Each row was made from one path, in order. Every step used is in the known rows, and no mark comes twice. Write each row's path.
In the rows, 128 means zero.
Known rows
B, H, U, R, A, W, T: [160 121 187 146  70 158 136 138 177 146 151 123 161 103 152 132 133 112
  70 128 158 105  63 128 182 140 130 166 137 162 148 152 114 225]
E, U, R, A, W, V: [160 114 173  90  65 123 119 127 140 159 157 151 154 108  90 116 131 102
  59 127 176 132  89 141 173  78 102 159 187 158 123 168 113 188]
E, U: [148 113 149 108 131 125  88 126 135 131  87 132 152  99 119 153 136  87
 111 129 162 161 103 151 138 126 109 113 170 122 152 115 157 197]
R, B: [145 129 171 125 145 108  95 136 170 159  82 137 111 121 151 146 117 117
  63 134 149 135 102 147 141 117 103 134 153 128 136  89 103 200]
A, R, U, B: [152 141 202 137 126 108  77 154 137 186  98 132 123 131 153 114 107 145
  75 146 162 121 126 126 139 116 119 162 172 125 117 124 101 182]
W, A, U, B: [163 114 167 169 101 144  87 135 168 186 122 118 144 125 120 101 126 109
  69  97 182 147 150 128 154 114 103 136 156 121 136 133  82 178]
V, W, A, U, H: [158 122 160 156 105 152 120 156 162 154  97 116 144 131 137 137 151  90
  78  92 169 145 143  94 109 113 115 117 139 147 174 148 105 193]
T, W, A: [159 117 142 123 129 154  99 119 168 142 137 109 143 108 123 149 123  87
  38 103 170 133 108 149 146 124  89 134 139 138 136 112 103 199]
U, B: [149 136 167 147 131  96  81 112 153 157  97 131 153 130 144 139 129 117
  85 114 154 134 111 145 154 105 101 147 160 136 140  96 109 200]
V, W, N: [131 115 150 133 140 113  95 168 141  97  95 110 152  90 163 183 164  94
  76 131 147 153  78 131 138 131 119 134 152 159 139 150 133 194]
T, W: [148 129 152 109 151 122  91 115 142 135 100 124 135 118 128 164 128 104
  61 112 145 135  83 144 146 122  94 128 144 126 143  94 120 208]
M, E: [138 141 152 126 140 126 120 132 143 136  69 138 148 120 145 171 148  99
  78 122 160 135  77 141 139 144 107 119 137 145 134 129 108 207]
A, U, M, E: [151 113 179 139 128 131 129 147 144 148  53 146 151 132 100 134 158  94
  96 110 163 152  86 119 165 119  96 124 135 114 146 122  90 204]
T, W, A, R, U, M: [167 102 194 117 118 153 100 166 163 159 138 110 134 119  99 113 113 106
  43 129 177 123 117 126 155  93  91 167 139 119 122 114  80 189]
H, U, B, R: [166  93 177 120 154  96  81 128 128 164 123 116 140 134 151 143 136 120
  85  69 181 113  96 134 131 107 104 167 156 154 180 122 101 207]
R, U, B, H: [157 121 201 155 120 117 113 136 157 184  95 142 143 124 177 120 116 139
  71 142 149 129 142 121 172 127 129 137 142 115 133  98 118 210]
T, W, A, U, R: [153 122 162 129  96 157  88 125 137 166 152 115 152 127 105 106 107 105
  48 115 170 141 119 121 150 123  95 130 150 108 116 129  78 186]
E, M: [130 119 154 117 141 118  88 128 158 122  88 131 120 103 102 157 153 106
 100 134 142 145  93 145 149 124  91 107 149 118 182 118 120 183]
B, H, U, R, A, W, N: [147  99 183 131  84 142 145 148 160 130 168 135 158  85 169 151 128 116
  46 114 143 118  76 121 202 121 138 173 143 156 136 186  85 193]
R, B, U, M, E: [146  88 190 144 145 120 146 144 157 167  60 150 138 132 131 131 134 102
  61 117 168 126  86 114 157 115 115 152 127 104 117  83  90 229]
M, E, U, B: [148 129 160 136 132 111 103 109 131 145  83 166 182 126 126 153 137  93
  88 104 180 138  95 148 148 128 117 147 170 115 125 104 143 230]
W, A, R, B, U: [146 104 165 124 106 161 101 162 166 194 142 100 111 116 151  94  89 107
  48 141 180 122 151 120 127 133 121 163 153 128 117 135  72 168]
B, U, R: [137 103 172 130 115 119 101 127 108 165 110 113 158 120 151 111 118 118
  96 140 156 136 110 112 133 129 123 121 149 125 114 125 103 186]
V, W, A, R, B: [146 148 175 107 104 140  91 170 176 154 139 109 124 114 161 142 111  86
  52 159 173 124 129 128 109 108 114 192 152 173 137 138  73 188]
M, E, U, R: [132 136 155 109 118 120 108 116 108 130  99 156 194 120 127 148 129  92
  97 139 172 144  82 144 135 138 121 128 167 116 113 126 132 222]
M, E, U, H: [144 122 138 127 137 119 131 117 132 135  59 164 174 131 127 168 146  90
  89  86 163 137 100 136 128 133 119 104 158 110 157 110 160 226]
V, W: [140 140 167 122 136 116  96 148 144 118  82 116 142 109 159 174 156  89
 100 142 150 144  89 124 117 118 108 138 144 172 155 126 125 207]
H, U, B, R, A: [165  86 182 134 148 120 109 136 165 191 139 127 118 129 139 131 129 132
  63  57 191  95  78 130 147 119 107 168 150 159 159 126  94 191]
B, R, U, M: [165  72 194 115 152 108 108 171 146 173  79 114 118 129 121 115 136 121
  97 113 166 124  86 117 151  99  99 132 143 140 151  99 110 196]
M, E, U: [141 124 147 111 136 130 117 125 130 124  72 154 167 110 123 168 146  83
 100 122 173 149  86 147 133 148 116 115 161 123 139 125 147 221]
A, R: [141 146 154  96 119 120  81 144 133 145 107 111 131 113 143 141 118 111
  96 153 146 136 109 143 130 127 108 147 164 151 150 139  98 161]
H, U: [151 109 174 128 151 127  99 135 135 127 101 116 132 103 150 170 147 106
  93 108 164 148  95 140 128 124 101 128 141 143 177 141 110 203]
V, W, A, R, U: [154 136 195 126 110 158 100 197 151 153 127  97 120 104 156 132 129 102
  70 166 183 131 132 108 102 126 117 159 146 173 130 167  95 182]
W, N: [136  99 134 133 142 115  88 151 147 119  98 110 147  92 148 160 142 114
  69 119 141 155  83 153 162 134 111 112 156 134 132 138 123 172]

Which path is each row?
[147 141 182 124  87 126 121 127 168 159 125 138 137 118 131 130 118 111
  77 131 147 113  65 126 169  97 113 157 162 170 114 144  84 191] : U, R, A, W
[165 123 169 130 120 151 107 153 156 182 133 120 122 136 130 125 103 126
  23 100 169 108 141 118 125 115 109 138 147 118 138 122  99 187] : T, W, A, R, U, H
[150  79 192 140 140 112 118 142 163 171  74 127 125 118 132 115 122 113
  75 122 157 133 106 116 160  93 110 148 138 103 129  76  98 210] : R, B, U, M
[164  90 169 124 154 107 116 157 138 191  69 123 108 149 148 130 128 139
  76  81 159 110 108 105 120 119 116 100 148 138 164 108 135 190] : B, R, U, H
[146  85 175 143 140 126 143 141 134 148  64 129 161 121 124 140 153  96
  92 106 168 134  87 110 155 126 111 129 126 120 130 112 101 216] : B, U, M, E
[155  90 163 112 129 113  99 130 146 123  82 136 173  97  97 139 147  79
 124 124 159 163  97 149 161  87  96 129 164 117 158  90 144 208] : E, U, M
[153 115 181 155 145 115 118 142 150 171  55 136 120 133 152 141 135 140
  72 102 150 130 119 114 126 118 117  90 146 118 150 108 134 201] : R, U, H
[145 115 171 133 140 112 130 136 152 129  65 142 167 123 119 164 157  91
  90 114 155 137  74 139 161 111  96 137 132 135 138 105  95 217] : U, M, E
[157  97 149 129 127 140 136 151 166 217  94 130  95 150 115 102 122 139
  72  60 164 107  96  99 141 134 114 104 150 136 168 124 106 156] : B, R, A, U, H
[161 113 195 133 113 157 131 182 163 162 108 124 147 120 114 119 132  98
  59 140 189 126 115 120 147 119 108 158 136 137 111 144  68 187] : W, A, R, U, M, E
[149  98 170 151 141 111 122 127 155 188  68 135 115 139 162 124 113 128
  55  92 149 121 127 112 129 115 125 118 145 102 144  84 116 207] : R, B, U, H
[139 133 186 122  84 125 112 130 140 184 117 149 141 133 164 103  84 133
  67 167 139 140 133 115 167 133 132 143 151  95 128 102  83 192] : A, U, R, B, H
[152 132 163 110 105 142  88 156 183 175 144 109 117 114 144 123  92 106
  45 149 169 125 136 148 135 120 110 170 158 143 128 126  66 166] : W, A, R, B
[153 126 180 158 121 115  81 124 141 178  83 135 136 136 127 116 130 126
  89 110 159 147 121 123 153 113 107 135 164 113 145 115 103 187] : A, U, B
[177  97 195 125 127 115 117 137 170 184 138 132 110 132 134 138 135 119
  70  54 182  87  68 116 163  85 108 197 159 187 168 145  84 209] : H, U, B, R, A, W
[162  93 151 101 134  95  70 119 128 165 110 130 159 129 124 127 122 103
 106  94 179 126 104 142 143 108 112 154 184 133 155  96 148 201] : E, U, B, R
[172  98 161  77  97 123 124 154 164 184 140 116  95 128 101 120 143 112
  45  89 172 107  70 129 168  91  88 161 163 203 158 168  86 166] : B, R, A, W, V
[151 111 172 117 128 137 123 130 140 134 114 119 146  96 173 166 137 105
  89 123 150 146 120 133 149 136 117 133 128 141 188 138 109 204] : B, H, U
[137 137 177 114  95 108 107 117 154 166 128 142 157 125 183 127  84 123
  59 171 133 125 124 138 170 124 125 156 146 118 123  87  89 209] : U, R, B, H
[159  88 192 130 148 114 106 138 143 122  90 117 151 102 123 162 158  95
 101 100 164 153  88 137 154  88  90 147 134 136 183 116  98 212] : H, U, M
[167 110 169 109 116 120 133 127 162 178 110 171 142 139 110 134 133  96
  79  69 189  90  57 125 172 109 121 184 176 164 127 130 122 227] : M, E, U, B, R, A, W
[154 102 180 137 122 120 105 148 146 153  69 125 137 119 100 119 146 103
 111 120 149 162 101 121 168  97  92 123 146 112 158 109  97 185] : A, U, M
[142 102 175 136 142 123 108 139 155 180  79 124 103 122 160 124 111 120
  61 129 159 132 113 120 137 132 121 133 147 114 125 100 110 202] : R, B, U
[146 128 160 133 115 144 103 156 169 127 123  99 151  98 153 160 154  74
  76 129 174 143 116 128 115 116 106 142 136 181 152 146 106 200] : V, W, A
[143 115 187 127  99 147 144 125 152 162 160 136 153 101 169 137 113 125
  67 126 159 118  99 130 163 143 123 151 129 140 144 143  87 189] : B, H, U, R, A
[153 110 187 123 132 128 124 131 161 150 112 136 125 105 186 160 114 115
  62 130 150 135 122 137 152 131 121 156 130 122 178 107  99 217] : R, B, H, U
[151 122 167 143 104 163 107 169 158 145 107 104 135 107 133 134 152  84
  84 129 181 159 126 105 117 129 107 129 140 159 150 161  98 186] : V, W, A, U
[150 126 207 119 132 127 123 174 136 156  71 139 137 129 122 136 135 118
  82 149 169 126  86 120 151 120 108 154 138 129 122 128  89 196] : A, R, U, M, E
[156  98 186 122 126 131 155 134 145 120  93 143 182 109 151 174 155  88
  87 111 158 140  94 125 172 124 112 154 108 133 180 123  94 234] : B, H, U, M, E
[161 127 195 149 106 142  84 162 164 191 139 114 131 125 147  99 103 130
  53 134 184 119 153 127 139 113 112 166 163 138 112 140  81 174] : W, A, R, U, B
[163 112 204 110  82 127 127 136 139 157 168 132 133 115 115 137 144 118
  41 101 184 121  77 129 162  79  90 175 156 177 152 190  66 191] : H, U, R, A, W, V
[152 147 202 127  96 124  99 147 141 189 114 134 141 124 176 111  94 144
  72 165 148 119 151 120 162 129 132 168 154 120 129 119 101 185] : A, R, U, B, H
[169  91 157 142 110 137  83 143 157 202 134 105 135 142 118  86 118 113
  70  79 193 126 137 117 148 116 105 147 160 143 151 134  80 171] : W, A, U, B, R
[140 106 135 124 156 120  86 134 142 110 113 118 147  99 135 172 134 112
  36 101 140 139  69 154 168 134 103 127 154 117 130 111 129 194] : T, W, N
[154  97 191 135 153 118 133 142 138 115  77 137 166 116 126 179 168  89
  88  90 174 141  67 133 150 107  96 150 124 135 168 128  92 233] : H, U, M, E
